Each row comes from the steps of one path. Every step used is in the known rows, and no mark comes twice. Write the path behind each row, first mark first.
Known rows
B -> G -> S: [ 27.6  -9.4  24.1   1.4  -7.2  18.1  -8.8  68.9  -1.5   1.8 -17.5  10.4
  56.4   6.2  28.2 -12.8   1.2  19.5 -38.7   8.9  18.9]
B -> G -> S -> X: [ 12.9 -13.8  21.6  -6.3  -2.2  19.0   0.0  81.5   8.3  -0.7 -36.0  23.8
  54.5 -22.9  24.2  17.9  14.7  19.7 -17.5  23.8  19.8]
G -> S: [ 24.8  -9.0  13.8  11.0 -17.5  -1.2   0.3  41.0  -2.6  12.2 -37.0   0.6
  55.7 -11.9  23.5  -7.8   4.3   8.9 -27.9   5.8   1.6]
G -> B -> W -> S -> X -> A -> F: [-36.2  -1.0   0.1  -7.5  48.1  60.7  44.6  15.5 -30.7 -26.0 -15.9  30.4
 -16.8 -16.9  -0.4  37.6  14.6 -18.5  11.7  -0.1 -18.3]
W -> S -> X -> B -> G -> A -> F: [-24.6 -27.1  26.4 -23.6  10.0  -9.7   6.7   7.3 -34.9  -8.6  18.2  52.8
 -11.4   2.7  21.7   2.8  17.8  34.7   8.4  11.6  46.5]
X -> A -> G -> S -> W: [ 27.0  -9.9  13.3  24.0   9.3 -15.6  12.9  -7.6  -7.8   3.4 -28.9  20.7
  35.9  15.8  25.1  39.3  48.6  24.9 -44.8 -14.7  -0.7]
B -> W -> S: [  8.4  -4.8 -17.1   5.8  36.2  21.7   4.0  26.1 -23.0 -12.0 -21.3  -5.6
  13.9  -7.5 -19.0  -3.1 -10.3 -26.8  -0.1 -28.1 -10.4]
A -> X -> B -> G: [ 17.5 -21.4  13.1 -20.6  -0.2 -19.0   7.5  39.0  -1.8  23.8  21.4  29.6
  16.7  10.7  -5.8 -52.1  -4.2   1.0 -23.3  -9.1  28.3]
S -> G -> B: [ 25.1  18.2  33.6   7.4  -5.4  13.5  24.3  32.9 -34.5   6.3 -15.0   0.4
  33.2  -4.9  21.0 -27.1  44.8  26.2  15.0  12.6   0.2]
X -> A: [ 11.7 -18.2   7.4  23.3  -2.1 -25.4  40.3  18.3 -26.2  -6.8 -11.0 -17.3
   0.7   1.2  -8.2  15.4  19.7  14.0 -18.6 -40.7  -3.5]
S -> X -> A -> G -> B -> W: [-12.6   0.4  24.1  21.8  42.2  55.2  49.1   9.7 -25.2 -17.9 -27.1  23.6
  13.3 -24.1  16.8  39.0  20.4  -8.7  -2.4 -14.7 -19.8]
W -> S -> X -> B: [-11.0 -26.3  -9.2  -2.0  -2.3 -44.3  46.3  25.2 -18.4   2.5 -11.9  16.6
  -9.0 -24.9 -30.2   1.1  22.7   0.7  22.9 -23.7  12.2]
W -> S: [ 17.1 -16.2  -1.4   5.2   5.4 -29.1  10.4  19.6 -30.0  -3.8 -28.1 -12.1
  12.0   2.1  -8.1  -2.2   1.4  -4.2  -3.6 -33.2   6.7]
B -> W: [  7.4 -10.5  -3.6  13.2  15.5  33.8   1.8  27.7 -13.9  -3.0 -26.9 -13.0
  41.0 -17.0  -8.1  -8.0  -6.2 -11.0 -13.5 -18.6 -15.7]
A -> X -> B: [ 16.0 -20.9   6.1  -9.1 -13.0 -36.2  17.7   9.8   1.2  31.7   0.8  18.8
  18.4  -7.2  -6.8 -47.9   1.5  -9.0 -13.6 -11.7   7.3]
W -> S -> X -> B -> G: [-11.5 -25.8   1.1 -13.1  10.5 -25.8  38.3  56.5 -18.7  -4.2   8.1  28.2
  -8.1  -6.9 -27.7  -4.6  17.3  11.2   9.1 -21.4  33.0]
A -> X: [ 30.5 -13.9   8.1  -8.7  -4.4 -20.1  -8.4  14.0  -6.9  21.6 -29.0   0.7
  40.8 -11.2  15.0 -21.0  -6.9 -13.9 -16.9  -4.7   2.2]
W -> S -> X: [  3.4 -19.0  -3.5  -1.0   7.0 -25.4  21.0  32.5 -22.7  -6.7 -44.0   1.8
  12.8 -27.7 -10.9  26.2  13.0  -0.9  17.3 -17.6   6.9]
W -> S -> G -> B -> X -> A -> F: [ -0.3  12.1   0.2  -1.9  78.6  17.9  31.5  23.2 -33.0 -14.0   2.3  25.4
 -25.3  25.7  14.7   4.6  53.7  15.5  10.1 -16.3  -6.0]
B -> W -> S -> G -> A: [ 30.4  24.2   9.0   2.7  55.3  29.8  -8.9  17.6 -39.7 -19.4  -0.3  20.4
   0.5  -3.4  13.6 -13.8  27.0   9.3  32.4   6.4   2.9]
X -> S -> G: [ 47.2   8.8  14.5   2.4   2.7  -6.3  -0.7  15.9 -22.0  20.6   5.2  -6.2
  35.6  16.0  10.0  -8.1  42.8  -7.6   5.8 -24.5 -22.8]
S -> X: [  0.7 -26.0   8.9   5.8 -12.3 -14.0  15.9  31.9 -14.2   3.6 -50.2  -7.1
  38.3 -39.1   2.7  24.0  17.8  12.0   5.5  -6.9   3.8]
G -> A -> F: [ -1.2 -21.5  35.8   4.5 -17.4   0.0 -24.2 -28.1 -39.5   3.5 -21.3   4.6
  35.9   0.0  53.9   2.8   4.8  36.0 -16.5  10.7  20.0]
G -> S -> X -> A -> F: [-14.7 -16.1  14.9   1.6   2.2   9.2  18.2  28.0   6.9  -2.9 -18.3  34.4
  22.8 -17.8  27.8  55.3  20.4   9.5 -22.7   7.2  -9.7]

Write each row's path
[ 15.9  -8.2  46.0  23.9  -9.8   9.5  14.2  -7.6 -39.3   8.9 -33.5   0.9
  47.6   3.1  42.3  -8.6   3.0  10.0 -21.9 -16.2   4.1] => A -> G -> B
[-20.0 -19.6 -10.7   7.5   8.5  18.3  37.2  35.9   0.3   3.2 -12.5  15.6
  18.5 -43.6 -29.8  -4.1  15.5  -8.5   9.0 -10.3  -9.3] => S -> X -> B -> W
[ 30.9 -11.7  15.7  16.6  -5.7  -6.7 -19.4  -5.3  -2.8  15.6 -50.7  16.6
  72.1   2.9  35.5  17.2  33.5  24.7 -44.3   2.2   4.9] => A -> G -> S -> W
[-10.8  -6.3 -23.9   6.6  55.5  17.9  47.3  39.1 -14.9 -30.1 -20.3  13.5
 -22.3 -26.4 -33.1  45.7  15.9 -23.3  15.9 -32.3 -18.1] => B -> W -> S -> X -> A
[ 48.3  -7.0   5.1 -18.6  -3.2 -11.3 -12.3  -3.3 -13.3  33.8 -25.6  -2.2
  38.8   5.8  17.2 -23.1   3.6 -37.3 -19.3 -16.2 -19.0] => A -> X -> S
[ 10.6  -5.9 -22.7 -17.6  39.5   2.0  15.2  18.1  -1.3  12.3  10.3  33.3
  -6.7  -5.6 -32.2 -45.4 -15.1 -46.4   0.6 -20.3  -7.2] => A -> X -> B -> W -> S
[ 40.3  22.7  30.3   0.6  -5.1  22.2  20.2  16.8 -40.6  21.4  -9.6  -4.2
  33.9  11.4  24.4 -31.4  54.1   1.5  12.4   2.3 -20.2] => X -> S -> G -> B
[ 12.9 -16.5  19.8   1.5 -18.0  -0.4  19.7  62.1   1.1  11.7  16.7  26.8
  34.2   9.7   6.4 -37.7   9.1  22.9 -36.0   0.3  26.4] => X -> B -> G -> S
[-10.9 -24.4  10.7   8.9  -3.0 -11.7  17.2  -3.7 -23.5  -2.9   6.3   1.1
   7.7  14.4   9.3  29.6   5.9  10.6 -30.3 -34.7  -7.2] => X -> A -> F
[ -5.5  11.4  12.2  -8.4  44.2  24.1  -6.2 -12.2 -32.4  -6.6  50.1  53.3
 -15.7  13.4  10.4 -25.2  23.1   9.9  23.4   2.7   2.5] => X -> B -> W -> S -> G -> A -> F
[ 34.2   9.0  35.1  12.2   2.5 -12.5  -6.6   8.2 -37.1  -2.3  -7.5   5.2
  27.0  -4.7  38.0 -14.0  45.5  45.0  16.5  10.3  17.1] => S -> G -> A
[ 49.6   9.0  10.8   7.1  49.5   5.0 -14.0   1.1 -33.9  11.8 -25.9  -0.6
  24.1  10.9  42.2 -21.3  67.0  27.8  13.7  -5.0  -5.0] => B -> X -> S -> G -> A
[ -4.8 -13.1 -20.5   4.3  23.0   5.2  30.5  23.9 -20.2  -1.5  10.0  11.0
  -7.9  -3.4 -39.1 -28.8  -4.0 -23.7   1.4 -35.6  -5.1] => X -> B -> W -> S
[ 10.0  11.5 -15.1   1.5  42.0   7.5  27.6  36.9 -14.8  -3.4  39.4  27.6
 -10.9   2.8 -38.5 -34.8  23.6 -16.2  24.0 -28.5 -10.2] => X -> B -> W -> S -> G
[-24.6 -22.3  -0.6  -6.0  26.0 -19.4  29.5   9.0 -22.8 -17.1  -9.4  21.9
 -17.9  -6.2  -4.3  61.5  14.9  -2.8   3.1 -29.1  -3.9] => W -> S -> X -> A -> F
[ 37.2   7.8  30.0 -11.4   7.2 -30.5   2.0  -4.6 -17.5  23.7  23.1  43.9
   4.2  -2.2  27.3 -56.7  42.2  25.9  19.3  22.1  22.8] => S -> G -> A -> X -> B
[ 34.1 -18.0  -8.6   0.7 -22.7 -13.2   1.1 -16.4 -31.8  25.6 -47.1 -22.0
  46.3   7.0  -3.2   1.6  56.0   9.8 -19.1 -15.6 -11.9] => X -> S -> W
[ 29.9   3.9  15.8  -2.9  51.7  19.3 -37.1 -19.8 -31.3  14.2  -6.0  17.0
  28.7  21.2  59.2  -6.3  55.1  24.6   2.1   0.0 -10.3] => B -> X -> S -> G -> A -> F
[ 29.6  -8.0  33.5  23.0  -3.3  -5.2 -16.1  13.0  -0.4  11.6 -25.5  16.5
  64.6   4.8  46.5   8.7  -5.9   1.9 -38.5 -15.1  -0.6] => A -> G -> S
[ 19.1  28.4  19.0   8.2  25.5  63.4  19.1  43.8 -27.0  -2.0 -11.1   6.6
  33.2 -14.4  10.1 -27.1  31.4   4.4  16.3  13.9 -17.3] => S -> G -> B -> W
[ -3.8  -6.6  28.8  14.0  30.4  -7.6  57.9   1.5 -41.2 -18.9 -25.2  21.7
 -15.9  -5.0  17.0  43.0  25.6   0.7   7.2 -26.8   2.6] => W -> S -> X -> A -> G -> B
[ 24.7 -13.7  -9.4  28.1  53.0  -7.2   9.1   3.0   3.4   2.1 -52.0  17.2
  35.0  11.3  25.7  33.9  61.1  34.0 -48.9 -22.1  -1.5] => B -> X -> A -> G -> S -> W
[ -4.6 -17.3  -8.5   6.1  24.4 -33.8  50.9  31.2 -24.8 -20.6 -24.9   5.5
 -24.5 -17.6 -21.8  44.3  27.9   0.4  13.2 -35.2   1.6] => W -> S -> X -> A
[ -6.4 -21.1  19.9 -12.8   8.7 -24.1  28.1  29.4 -40.8 -12.3   2.4  36.9
 -18.1  -9.6   5.1 -10.7  30.7  38.8  19.8   6.9  50.1] => W -> S -> X -> B -> G -> A
[-27.3 -28.4   8.4   3.7   4.1  -8.1  27.4   8.8 -13.7  -7.6 -11.4  14.5
   8.7 -18.4   7.3  59.0  18.9   9.2  -8.2 -18.4  -7.2] => S -> X -> A -> F
[ 21.0 -14.2  36.0   6.6  -7.9   2.1 -10.5  24.8 -42.9  -6.9 -17.2  -1.4
  30.9   5.5  37.4 -17.4  11.2  48.8 -14.0   7.2  40.9] => B -> G -> A
[ -4.3 -10.8 -17.5  -0.2  39.4  25.9  15.2  39.5 -12.4 -17.2 -43.1   7.2
  11.7 -37.0 -20.8  22.2   0.8 -25.2  19.5 -14.7 -11.7] => B -> W -> S -> X
[  1.2 -17.9   8.8  14.8  40.0 -35.4  36.8   4.6 -24.8 -21.1 -14.2  21.9
 -13.0  -0.4   3.0  62.0  15.9  -5.9   1.4 -54.3  -1.5] => W -> S -> X -> A -> G
[  2.3   6.6  13.9  21.4  56.8  39.3  43.0  -1.8 -43.8 -24.8  -3.9  15.5
 -15.3  14.9   8.8  11.7   1.6 -24.6 -10.9 -40.7 -14.4] => X -> A -> G -> B -> W -> S
[ 45.0   5.1  -8.6   5.2  51.0   1.9  -3.3  26.8 -13.1  18.8 -17.1  -9.4
  34.2  14.6   9.5 -14.2  55.3   0.6   3.8 -30.0 -22.7] => B -> X -> S -> G
[  1.0 -26.2  17.5   3.0 -15.6 -18.0  27.0  44.3 -18.3  10.4  22.5   6.8
  17.6  11.8 -14.8 -34.8  10.0  24.8 -23.7 -25.8  28.9] => X -> B -> G
[ 12.8 -22.5   0.3  33.8  60.7 -19.1  18.8   2.7 -13.8  -8.8 -23.2  -3.5
  11.1  14.7  15.9  29.3  21.3  13.5 -32.3 -65.6  -3.3] => B -> X -> A -> G
